Each row was made from one walk, in order. Every step used is in the known rows, and no mark comes twice. Write each row's walk.
In the rows, 128 means zero.
Known rows
peve > gapop > sogas > bemebo > matap > voma: [110 133  99 107 143  57 182 135 112 143  82 177 137  69 116 114 135 155
 122 141  95 128 166 158 145  50 139 150 123 132 165 135 125  91 123]
peve > gapop > sogas: [106 131 110  77 151  92 185 140  98 166  88 156 158  74  96 109 163 152
 134 154 103 133 134 134 137  74 141 141 117  95 159 127 105  98 117]
zuva > pubup > kila: [130 113 110  90 142  61 186 116  95 183 121 141 161  98 127  96 156 154
 161 144 133 127 157 166 111  68 134 137 138 126 126 138 141 105 143]
zuva > pubup > zofeb > dakan > matap > voma: [121 139 111  78 109  33 169 117 118 136  95 164 143  87 115 106 154 140
 134 125 120 112 163 153 143  95 158 143 125 149 125 122 132 102 105]
zofeb > dakan > matap: [114 129 121  75 121  42 165 134 123 137 101 170 129 116  75 108 141 117
 148 146 134 109 138 133 130 117 176 146 136 117 112 120 121 128  96]
bemebo > matap: [124 145 125  83 140  78 193 151 120 153 106 169 133 102  95  92 117 144
 140 166  92 128 146 148 126  70 132 152 126 112 137 133 112 109 121]
dakan > matap > voma: [110 151 115  95 100  36 159 128 121 129  90 156 152  97 112 117 150 120
 126 115 121 117 168 141 135  92 153 141 115 146 144 145 136 105 106]
sefomul > zefe > voma > matap > dakan > zofeb: [133 121 128  66  95  63 157 137 109 171  91 142 142  74 116  89 151 106
 137 133 128 127 164 131 113  82 128 143  75 128 131  88 135 130 121]
puva > zefe > voma > matap > dakan: [125 121 143  85 110  37 164 110  99 163 106 144 155  79  96  91 128 100
 125 138 139  96 160 154 111  62 128 148 109 113 142 100 131 133 129]
voma > matap > dakan > zofeb > pubup > kila: [135  99 126  85 138  32 176 116  87 184 122 148 142  49 131  95 164 128
 153 131 131 140 172 149 100  72 154 139 123 119 116 120 149 109 138]
voma > matap > dakan > zofeb: [119 117 120  63 102  70 160 130 105 172  96 146 143  76 125  89 155 108
 147 130 125 133 155 127 120  89 131 146  85 125 130  94 138 123 121]
matap > dakan > zofeb: [124 118 117  68 106  80 163 132 108 172  92 148 148  75 126  94 168 117
 149 122 128 143 143 134 127  89 134 141  94 150 127 103 130 117 116]
puva > zefe > sefomul: [130 113 139 105 108  74 200 137 112 159 114 165 159 104  62  94 148 118
 122 158 137 102 157 136  68  85 144 117 101 151 118 122 108 141 101]
sefomul > zefe > voma > matap > dakan > zofeb > pubup > kila: [148 101 133  88 131  23 175 124  91 182 118 145 140  46 122  94 159 125
 142 133 134 134 180 154  93  65 152 136 114 121 119 113 147 115 139]
zefe > voma > matap > dakan > zofeb > pubup: [144 106 137  78 129  42 196 119 106 175 104 159 128  31  85  95 161 127
 135 137 125 142 148 141 117  77 157 126 109 116 127 104 141 116 118]
zofeb > dakan > matap > voma: [117 136 118  90 107  27 157 123 126 125  94 164 147  90 104 116 150 122
 128 118 125 108 167 142 136  90 164 146 124 144 130 133 130 114 106]
voma > matap: [114 132 126  82 109  66 174 137 114 152 107 150 143 104  88  97 124 117
 138 168 125 110 162 128  96  88 134 151 102  73 141 121 138 131 135]
gapop > peve: [ 83 143 115  95 124  95 198 126 126 151  99 163 146 104  88  96 156 141
 113 133 132  97 133 132 121  86 137 134  71 113 125 136 117 139 119]
gapop > sogas > bemebo > peve: [ 90 129  93 109 152 100 208 138  91 149  73 179 141  77  78 104 153 178
 136 166 124 112 152 152 134  72 147 121 121 100 133 132 116  98 111]
sefomul > zefe > puva: [123 124 131  89 107  73 161 166 108 157 103 183 156 111  84 117 153 119
 130 145 142 130 168 139  79  87 125 139  94 158 151 129  92 155 130]
sefomul > zefe > voma: [154 138 144 102 104  64 182 156 131 153  88 146 144  97  64 100 139 132
 113 147 137 107 158 159  91  72 136 129  94 132 139 123 117 132 124]
peve > bemebo > matap > dakan > zofeb > pubup > zuva: [115 105 128  59 135  69 197 122  83 173  85 158 119  52  99  92 148 127
 121 148  97 183 138 174 126  52 166 139 127 136 116 116 143  88 108]
zefe > sefomul: [122 120 135  98 116  83 204 131 126 165 106 172 153  83  71  96 156 128
 116 147 135 114 148 144  80  90 150 123 115 134 120 130 112 128 103]
gapop > peve > bemebo: [ 75 131 129  95 136  98 210  97 100 156  86 165 118  92  62 109 147 157
 126 154 135 139 139 137 124  76 161 131 112 114 150 141 134 137 134]
sogas > gapop > peve: [ 75 147 106 103 132  95 195 118 122 154  94 170 144 104  91 109 165 144
 115 136 137  71 136 144 118  84 138 143  85 123 135 142 121 135 121]
bemebo > matap > dakan > zofeb > pubup > zuva: [122 107 123  59 131  67 191 133  91 172  89 158 129  56 108  89 151 120
 120 142  96 172 137 173 123  55 158 141 117 136 109 115 138  87 104]
puva > zefe > voma > matap > dakan > zofeb: [128 116 131  68  98  62 162 131 104 170  97 139 145  88 115  81 149 106
 144 131 125 118 163 132 112  84 127 139  71 136 126  87 135 127 118]
zofeb > dakan > matap > voma > zefe > sefomul: [112 124 124  96  96  64 188 131 127 136 113 173 164  88  71  93 150 121
 110 115 132 111 183 139  84  87 157 119 114 142 115 125 106 127  92]
gapop > sogas > bemebo > matap > dakan > zofeb > pubup: [142 104 116  88 154  54 199 127  93 184  96 180 120  28  86 105 163 146
 146 151 111 156 136 140 140  68 160 128 119 122 137 107 131 102 106]
bemebo > sogas: [112 137 104 105 147  81 202 149 115 183  98 174 123  81  88 100 145 141
 146 162 105 131 138 159 118  83 131 145 123 120 146 116 128  80 125]
puva > zefe > voma > matap > dakan > zofeb > pubup > zuva: [127 102 134  63 118  54 188 131  87 169  91 145 134  68  95  82 147 108
 115 142 107 150 150 171 105  56 156 132  95 133 106 103 146  98 105]
matap > dakan > zofeb > pubup > kila: [138  98 123  88 141  38 179 117  89 183 120 150 146  48 131  97 173 133
 152 124 133 146 163 155 104  73 156 136 129 136 114 126 144 105 135]
zofeb > pubup > kila: [137 105 124 100 147  41 189 121  94 175 123 153 146  61 113 103 164 141
 147 137 136 139 160 159  95  72 160 135 142 123 118 144 140 105 140]
gapop > sogas > bemebo > matap: [120 132 102 106 167  85 196 155 104 168  87 192 116 100  83 102 118 164
 146 181  91 127 140 152 141  62 139 146 122 108 152 122 113  94 107]

Write each row's walk
[ 99 127 117  69 127  82 178 116 101 173  89 162 126  73 122  93 156 132
 142 133 112 130 148 139 142  75 136 147  97 144 136 103 130 119 117] : sogas > gapop > peve > bemebo > matap > dakan > zofeb
[122 124 142  81 113  42 166 107 105 167 102 148 151  70 101  92 132 105
 122 132 138 102 156 158 117  64 131 151 117 105 144 103 133 127 130] : zefe > voma > matap > dakan
[102 138  89 102 116  84 178 150 108 127  98 163 165  93  99 103 133 149
 124 120 105 142 185 145 125  56 130 135 116 123 158 135 110  95 122] : peve > gapop > sogas > bemebo > matap > voma > zefe
[134 138 102  62 120 103 211 129 102 183  98 152 138  92 115  84 159 178
 151 168 121 139 130 171 123 106 129 136 119 139 118 108 126  87 119] : zuva > pubup > zofeb
[117 127 116  85  98  70 201 125 121 148 113 171 160  85  79  84 154 139
 116 123 129 115 179 148  93  93 151 117 115 146 110 113 108 115  91] : zuva > pubup > zofeb > dakan > matap > voma > zefe > sefomul
[ 94 137 101 114 157  85 199 118  99 179  86 181 116  83  79 124 157 152
 150 173 122 109 145 173 112  75 147 153 155 135 167 133 139  89 136] : peve > bemebo > sogas > gapop
[138 100 122  90 141  46 185 127  94 180 119 150 142  60 125  97 171 139
 154 131 129 146 164 150  97  79 158 132 123 132 112 132 144 104 134] : dakan > zofeb > pubup > kila
[141 100 117  90 146  52 200 125 100 177  98 177 117  32  88 105 160 141
 144 150 121 160 135 145 130  72 160 130 127 129 132 109 137 110 116] : sogas > bemebo > matap > dakan > zofeb > pubup
[ 95 150 121 101 133  58 189 109 113 139  89 172 132  77 108 112 136 153
 117 136  99 114 174 156 141  50 143 149 119 141 161 147 130 107 129] : sogas > gapop > peve > bemebo > matap > voma
[131 126 141  84 106  39 159 116 104 164 100 147 152  66  98  99 130 100
 120 141 140 105 161 152 112  61 129 152 114 106 149 100 130 136 133] : sefomul > zefe > voma > matap > dakan
[ 98 126 123  84 107  90 171 156 106 148 115 182 170 128  83  96 151 125
 136 111 136 132 178 143  80  92 122 127  94 152 140 135  87 135 124] : voma > zefe > puva
[118 103 124  59 121  63 186 129  89 171  90 151 133  56 106  90 153 111
 119 144 107 165 142 166 112  62 159 141 110 122 110 110 147  94 108] : voma > matap > dakan > zofeb > pubup > zuva
[ 99 128 121  89 101  77 165 151 109 139 112 181 177 119  95 100 154 125
 127  97 132 128 192 146  84  83 119 127  90 165 146 139  92 129 124] : matap > voma > zefe > puva
[135 137 142  88  99  52 174 149 122 152  99 143 140 101  70  92 116 115
 120 166 129  96 177 139  84  77 130 143  83  79 143 109 134 139 135] : sefomul > zefe > voma > matap
[ 97 125 123  82 103  59 159 147 111 132 114 187 167 122  90 100 151 120
 131  96 133 120 192 143  93  93 135 130  98 162 134 130  91 135 114] : zofeb > dakan > matap > voma > zefe > puva
[144 104 126  81 131  53 194 121 102 175 103 163 133  30  91 105 173 131
 142 136 130 157 136 138 123  81 160 127 121 131 127 115 135 115 118] : matap > dakan > zofeb > pubup
[113 141 102 101  87  84 169 147 118 121 108 148 181 104  97 103 147 130
 124 104 128 137 185 139 105  72 130 129 106 139 143 145 115 108 124] : matap > voma > zefe
[120 112  86 125 157  95 188 147  95 176  72 189 127  98  71 122 152 163
 148 171 130 126 130 148 130  77 152 132 114 118 155 124 125  97 107] : gapop > sogas > bemebo
[119 132 113  60 121  51 179 128 114 151 100 168 122 111  88  97 146 140
 154 156 128 115 135 147 136 126 170 143 137 125 104 104 123 111  93] : zuva > pubup > zofeb > dakan > matap
[122 132 129  80 134  58 173 118 103 166 105 164 147  67 115  99 131 121
 133 141 116 129 139 160 142  56 130 158 143 129 144 118 114 115 123] : bemebo > matap > dakan
[144 105 113  62 133  80 201 123 115 163 108 171 131  81  92  88 157 168
 152 166 134 118 130 164 119  98 154 146 137 132  93  94 112 113 119] : zuva > pubup > zofeb > dakan
[108 135 122  99  91  70 189 135 124 140 110 167 168  93  76  94 151 120
 109 113 130 117 183 138  85  89 149 116 108 142 125 133 110 120  93] : dakan > matap > voma > zefe > sefomul
[124 119 128  64 102  66 163 129 110 173  94 144 141  77 120  82 153 110
 141 125 124 124 159 135 118  86 130 141  79 127 127  90 138 121 118] : zefe > voma > matap > dakan > zofeb
[ 79 137 110 107 159  89 221 118 102 184  89 180 100  75  69 101 144 156
 138 167 107 139 140 154 128  74 144 138 117 113 157 118 136  94 132] : gapop > peve > bemebo > sogas
[143 109 125  83 131  65 203 136 111 168 103 163 129  47  81 104 171 141
 145 147 123 157 137 132 113  90 162 123 112 124 123 123 135 113 117] : dakan > zofeb > pubup
[110 128  98 102 171  85 198 151 104 167  84 188 115  91  89 105 119 166
 141 182  92 135 138 155 142  60 140 149 132 102 158 122 115  95 117] : peve > gapop > sogas > bemebo > matap
[115 124 124  99 100  94 200 141 123 152 115 167 168  95  64  89 150 126
 114 130 136 123 169 138  72  88 143 115 109 132 120 130 103 127 102] : voma > zefe > sefomul
[115 129 122 103  94  81 194 135 125 143 112 166 174  85  78  93 154 126
 106 115 132 119 183 142  77  78 142 116 106 145 126 134 107 121 103] : matap > voma > zefe > sefomul
[105 103  80 119 162  95 190 142  94 171  69 183 127  85  78 125 152 164
 141 171 132 137 126 151 131  74 153 138 130 110 163 123 127  99 119] : peve > gapop > sogas > bemebo
[117 140 115  82 105  32 162 124 120 128  92 166 141  85 115 109 154 130
 129 119 121 112 167 149 136 100 162 147 121 151 122 124 129 103 103] : pubup > zofeb > dakan > matap > voma
[104 141  95 114 150  83 191 135 110 178  92 179 130  88  92 119 161 143
 146 164 121  93 142 171 110  80 135 156 142 135 156 132 132  87 129] : bemebo > sogas > gapop
[ 88 123  93 112 141  97 208 135 101 140  76 176 137  82  80 106 146 170
 134 165 139 116 150 158 121  77 148 125 132 109 127 136 125 109 124] : sogas > bemebo > peve
[116 133 117  63 117  50 172 136 116 144  99 170 121 111  89  99 146 130
 149 150 130 114 138 143 129 131 175 148 132 127 100 106 119 113  91] : pubup > zofeb > dakan > matap
[ 69 133 123 102 142  97 207  91  98 158  84 170 117  92  65 117 154 158
 128 158 139 120 140 146 123  75 162 136 121 121 157 145 136 135 136] : sogas > gapop > peve > bemebo
[119 112 126  83 149  56 207 104  96 176 100 175 115  28  85 106 166 145
 136 146 118 145 140 142 134  68 163 132 122 127 138 116 138 119 119] : sogas > gapop > peve > bemebo > matap > dakan > zofeb > pubup
[ 89 146 132  85 153  87 212 119 108 155  97 175 110  96  76  93 114 160
 131 170  94 136 147 144 138  61 146 144 119 105 149 134 119 122 127] : gapop > peve > bemebo > matap
[ 91 138 108  74 154  96 196 136  93 156  85 155 161  63  97 102 164 164
 129 155 100 127 144 137 142  71 140 135 118  86 152 129 101  95 116] : bemebo > peve > gapop > sogas
[ 98 129 119  74 100  66 163 149 106 137 112 188 161 117  99  93 154 129
 132  98 130 124 193 150  92 102 133 132  96 169 126 121  89 124 111] : pubup > zofeb > dakan > matap > voma > zefe > puva
[109 140 134  83 150  82 204 127 105 157  97 172 112  94  77  99 112 156
 143 178  95 151 149 149 131  63 149 147 143 110 153 136 122 112 130] : peve > bemebo > matap
[114 128 121  88  94  70 193 133 122 141 112 173 158  85  81  86 154 129
 110 117 130 115 183 145  84  98 155 120 110 149 106 116 104 116  89] : pubup > zofeb > dakan > matap > voma > zefe > sefomul
